Known rows, with every step that occurs
Y/V: [ -1  46  35  -3  44   4  10 -10  21   2   0  32  -9  12  19  11   0  -7
  -6   4 -29 -25 -12 -18   9 -19 -27]
L/C: [  4  31  -8   5  56  22   7  -5  28  27  13  28 -18   9   8  -3  -2 -14
   6  -1 -28   4 -13  -6   3 -39  -3]
K/X: [-14   5  10  -4   4 -15  12 -12   3  12  -3  37  11  -3   7 -14   8 -11
 -16  -1 -36   8  -1  -6   0 -34 -30]
U/X: [ -6  17   6   3  35  -4   2  -7 -16  14  -7  35  -3  -4   2 -29  -3 -11
 -12  -7 -49  52  -6 -14   1 -15 -11]
Y/X/C: [  6  28  45   5  32  12  19 -11  25  16 -12  38  39  20  33 -16  -6 -29
  -6   3 -31 -17 -20  -4 -13 -24 -21]
S/U/N/C: [ -3 -10 -20  19  14  21  -7  -2 -38  31 -24  15 -29 -21  14 -13  10  -6
  -7 -11 -16   1   5  -2   6 -13 -14]
Q/P: [ -7  27  38 -18  55  13  -8   2   0  14  11  34  -6   2  22  14  -7  23
  -7  -9 -28  30  -6   2   6 -36 -21]
Q/K: [-12  31  31 -11  73  23  -2 -18  17   4   6  25   7  -6  19  25   2  -1
  -1  -7 -24  24 -10   0  17 -36 -24]
X/Y/V: [ -2  53  46   4  59  -1  17 -14  29  -4   4  32  18  15  31  12   3 -12
  -7   3 -24  -7 -16 -14   7 -19 -10]
C/N/U/X/Y/V: [ -4  36  22  16  -6   0  19 -11   8  -5 -21  22  19   1  17 -12   9 -19
  -3  -4 -25  14  -7 -21   4   8  13]
Q/K/X/U/N/C/L: [-18  -7 -11  22 -35  14  16  -7   1  19 -20  21   4   2   3 -17  19 -12
   2 -12  -4  19   2   5  13   9   0]
P/Q/K: [ -7  22  36 -16  94  23 -17  -6  15   4   5  28  20  -8  16  22   4   4
  -4  -9 -29  14  -2   4  19 -43 -27]
Y/X/U/N/C/L: [ -4   4  -6  27 -39  21  14  -2   3  28 -24  30  -6  14  10 -28   5 -19
   1 -11 -13   4   0   0  10  13  -3]
Q/K/X/U: [-22   9  30   3  29   2  14 -23  12   4  -9  37  45  -6  21   0   1 -23
  -3  -1 -15 -10   1   6   1 -22 -14]
S/U/X/C: [ -2  15  14  15  56   5  12 -11  -9  17 -14  31  30  -7  17 -29   1 -26
  -7  -3 -26  14 -21  -7  -6  -6  -3]
K/Q: [-12   8   3  -9 -17   3  -7  -5  16  19 -19  40  20  -7   8 -16   9   3
 -13  -6 -18  13   9 -15   2 -22 -51]
L/C/N: [  4  22 -22  11   2  35   2  -7  27  29  -9  29 -11   1  -5   5   1 -24
  12  -7 -19  17  -4 -13   4 -20  -9]
X/Y: [ -4  34  36   3  79   7   7 -13  21   5   8  35  26   5  33   1  -1  -7
 -11  -6 -24  40  -9  -4   8 -25  -7]
Q/K/N/C: [-20 -16  -3   6 -31  34   5  -7   6  10 -17  19 -11 -10  18   5  23  -3
  -4 -11  -9  15   5   6   1 -19 -15]
U/X/K: [-12  20  25  15  -1   3   9 -15   6  18  -7  40  37  -5  14 -11   2 -25
 -17  -8 -38  32  -6  -8  -1 -12 -16]
K/N: [-16   5   0  -5 -23  13   5 -10  21  12  -1  39 -13 -16  10  -3  13  -9
 -10 -10 -27  18   3  -2  -2 -19 -33]
L/C/N/U/S: [ -4   7 -31  16  10  29  14  -6 -17  23 -29  25 -22 -37   1   2   3 -14
  10 -12  -8  25  17  -4  12   8   9]
Q/P/M: [ -4   5  44 -24  89  14 -12  11  10   6  23  34  -2 -13  21  20 -14  42
  -9 -11 -23   2   1   2  12 -65 -18]
C/N/U: [ -7   0  -3   3 -14  28  -1  -3   5   5 -25  14 -18 -23  13  -5   4  -6
   1 -13 -10  10  17 -12  17   2  -3]
S/U: [ -5  21   5   2  63  16  -8 -12 -11  17   5  36 -14 -21  15   3  -3 -13
  -6  -7 -18 -19  -6  -6  17 -20 -28]
S/U/N/C/L: [ -6   0 -25  24 -10  22   3   0  -9  27 -14  23 -33  -4   2 -19  13  -7
  -1 -14  -7  13  -2  -3  20  12  -9]
L/C/N/U: [ -2   4 -21   9 -19  35   5  -1  16  15 -19  10 -20 -17   6  -9   5 -14
  11 -11  -9   4  10 -11  13  -7  12]

Rows
[-17   8  16   2 -50   6  -1 -11  28  22 -19  44  54  -9  15  -7  14 -10
 -17  -7 -12   3   9 -12  -1 -17 -52]
X/K/Q
[ -8  -2 -10  25  -5  21  10   0   4  25 -19  26 -15   8  10 -20   7  -8
   1 -12  -5  19   3  -1  15  16  -3]
X/U/N/C/L
[-10   8  -6  25 -57  19  14 -10   8  20 -19  23  30 -16   6 -20   9 -34
  -2 -12 -23  20   3 -10   0   1  12]
L/C/N/U/X/K
[-22  -5  -9   3 -46   6  11  -9 -14   0 -21  17  -4 -33   3 -31  17 -11
  -6 -16 -32  44   6  -4   2   2   7]
Q/K/N/U/X
[ -7  13   7  17   3  11  23  -2  21   9 -12  24  11   8   9 -38   8 -14
   0  -9 -14  36 -13  -7  11  22  12]
N/U/X/C/L
[-22   0  -6  16 -79   9  11 -19   4  18 -10  43  25 -31   6 -13  20 -33
 -14 -14 -25  11  -1  -1  -7  -3 -24]
S/U/X/K/N
[-13   1   5  11 -23  17  17  -1  25   3 -14  23  26  -3   4 -30  22 -14
   2 -15 -11  33  -9   2   9  19   9]
P/Q/K/N/U/X/C/L
[-22  -9   5   6 -69  19  13  -9  20   2 -14  20   3 -32  24 -10  18 -14
  -9 -14  -8  -6  15   2   6   0 -10]
X/K/N/U
[ -7  17  -7  10  31  -1  -3 -11 -32  19  -8  36  -5 -20  -1 -28   0 -19
 -10  -9 -39  22  -8 -13   6  -8 -11]
S/U/X
[-18   6   1  15 -38  16  28  -8  28   3 -15  21  18  -2   5 -29  21 -17
   4 -13  -8  41 -14   0   8  22  11]
Q/K/N/U/X/C/L
[  2  15  16   9  20  28   6  -9  28  18 -24  32  25   1  14   4   1 -21
   2  -5 -12  20  -7 -12  -1  -6 -19]
X/C/N
[-13  18  14  20  -4   5   5 -18  -9  20  -5  41  35 -18  12 -11   4 -31
 -16 -10 -29   9  -8  -7   4  -8 -16]
S/U/X/K
[-17  15  34 -12 -37   8  -7  -1  12  21  -7  42  43  -6  19   7   8  16
 -13 -11 -12  20   5   0  -2 -27 -40]
X/K/Q/P
[-18  12  26  -7 -53   0  -5  -1  -2  22 -14  42  48  -8  10 -10   9  11
 -16 -13 -22  38   4  -3  -8 -20 -31]
U/X/K/Q/P
[-11 -24   0  15  10  13  -2  -2 -24  22 -33  16  21 -13  16 -16  13 -10
  -6  -8 -17   3  14   9  -2 -22  -5]
P/Q/K/X/U/N/C
[ -6  28  23  10  56  -6  11 -12  -1   8  -2  36  30   1  19 -22   1 -14
 -13  -8 -39  68 -12  -8   0 -15   7]
U/X/Y
[-13   2  -3  17 -43  10  27  -3  25   7 -16  27   8   1   5 -42  18 -18
   0 -12 -11  37 -11  -5   5  27   9]
K/N/U/X/C/L
[ -1  20 -14   7  40   4 -10 -12 -29  30 -10  27 -21 -34   6  -9   2 -13
  -6 -12 -29   5  -4  -6  10 -18 -30]
S/U/N
[-21   3  21  -6 -70   2  -3   3  -6  16 -19  32  42 -16  14 -17  11  14
 -14 -16 -15  31  10  -3  -4 -12 -18]
N/U/X/K/Q/P
[-22   2   2  12 -77   7  14 -16  16  15 -10  42  26 -21   7 -13  19 -28
 -16 -13 -32  28   1  -2 -11  -6 -24]
U/X/K/N
[ -6  28  13  16  56  -3   7 -15 -16  10   0  36  29 -12  17 -22   2 -21
 -12 -10 -31  45 -14  -8   5 -12   7]
S/U/X/Y
[-17   5  12   6  65   3  11 -17 -21  16 -19  47  42 -29  11   7  -1 -18
  -3  -5 -16   8  14  10   5 -11 -11]
P/Q/K/X/U/S
[ -8  40  47   0  35 -11  17 -15  24  -9   2  30  49   9  23  12  15 -14
 -10   3 -27 -16 -12  -6   4 -30 -11]
P/Q/K/X/Y/V
[ -8  13   8  15   5   6  12  -9  -5   3 -20  22  26 -13  15 -27   6 -17
  -7 -14 -27  64   1 -11   6   4  22]
C/N/U/X/Y
[ -16    3   -4    3 -104   16    0    3    3   27  -26   28   40  -14
    1  -15   15    2   -2  -17   -9   29   10   -5   -8  -10   -5]
L/C/N/U/X/K/Q/P
[ -4  -2   7   8  -6  30   8  -3  14   5 -30  12   5 -17  22 -10   5 -13
   3 -10  -2   5   8 -10  10   7   2]
X/C/N/U
[-12   2   8   3  27  -7  -1 -13 -12  20 -20  29  35 -25   9 -12   5 -19
  -5  -9 -28   6   7   6  -1 -24 -18]
P/Q/K/X/U/N
[-13  20  38 -10 -68   7  -2  -3  11  25 -12  46  50   3  21   1   6   5
 -15 -11 -21   4   1  -1  -9 -31 -41]
Y/X/K/Q/P
[ -5  15   7   8  44   3  -1 -12  -7  25 -18  31   5 -19  17 -12  -8 -16
  -3  -8 -26  14   3  -2   1 -10 -17]
X/U/N
[-17  23  33   1  35  -6  19 -22  17  -1   6  30  51  -2  24   3  14 -15
 -12  -5 -24  39 -11   3   3 -37  -6]
Q/K/X/Y
[ -4  31  43  11 -29  13  13 -18  26  20  -3  47  44   9  30   2  -2 -34
 -15  -4 -36 -21  -7  -3  -4 -26 -33]
Y/X/K
[ -19   -7   -9   13 -117    6    2   -9    8   20  -44   33   54  -24
   -1  -29   20  -19  -14  -14  -12   25   18  -18   -3    9  -28]
C/N/U/X/K/Q
[  1  21  13  11   8   2   4 -14  -8  29 -24  37  16 -10  19 -20 -11 -29
  -4  -7 -36  -5   0  -3  -7 -14 -21]
Y/X/U/N
[-22  11   9  -9 -17  22   5 -18  25   4   0  30   1 -22  11  16  19  -9
  -3 -12 -20  24  -3   4   4 -25 -30]
Q/K/N
[ -6 -12  -3  20  22  19   1  -2 -20  27 -30  19  -8  -8  22 -17   2  -9
  -5  -7 -14  10  11   1   0  -8  -4]
X/U/N/C
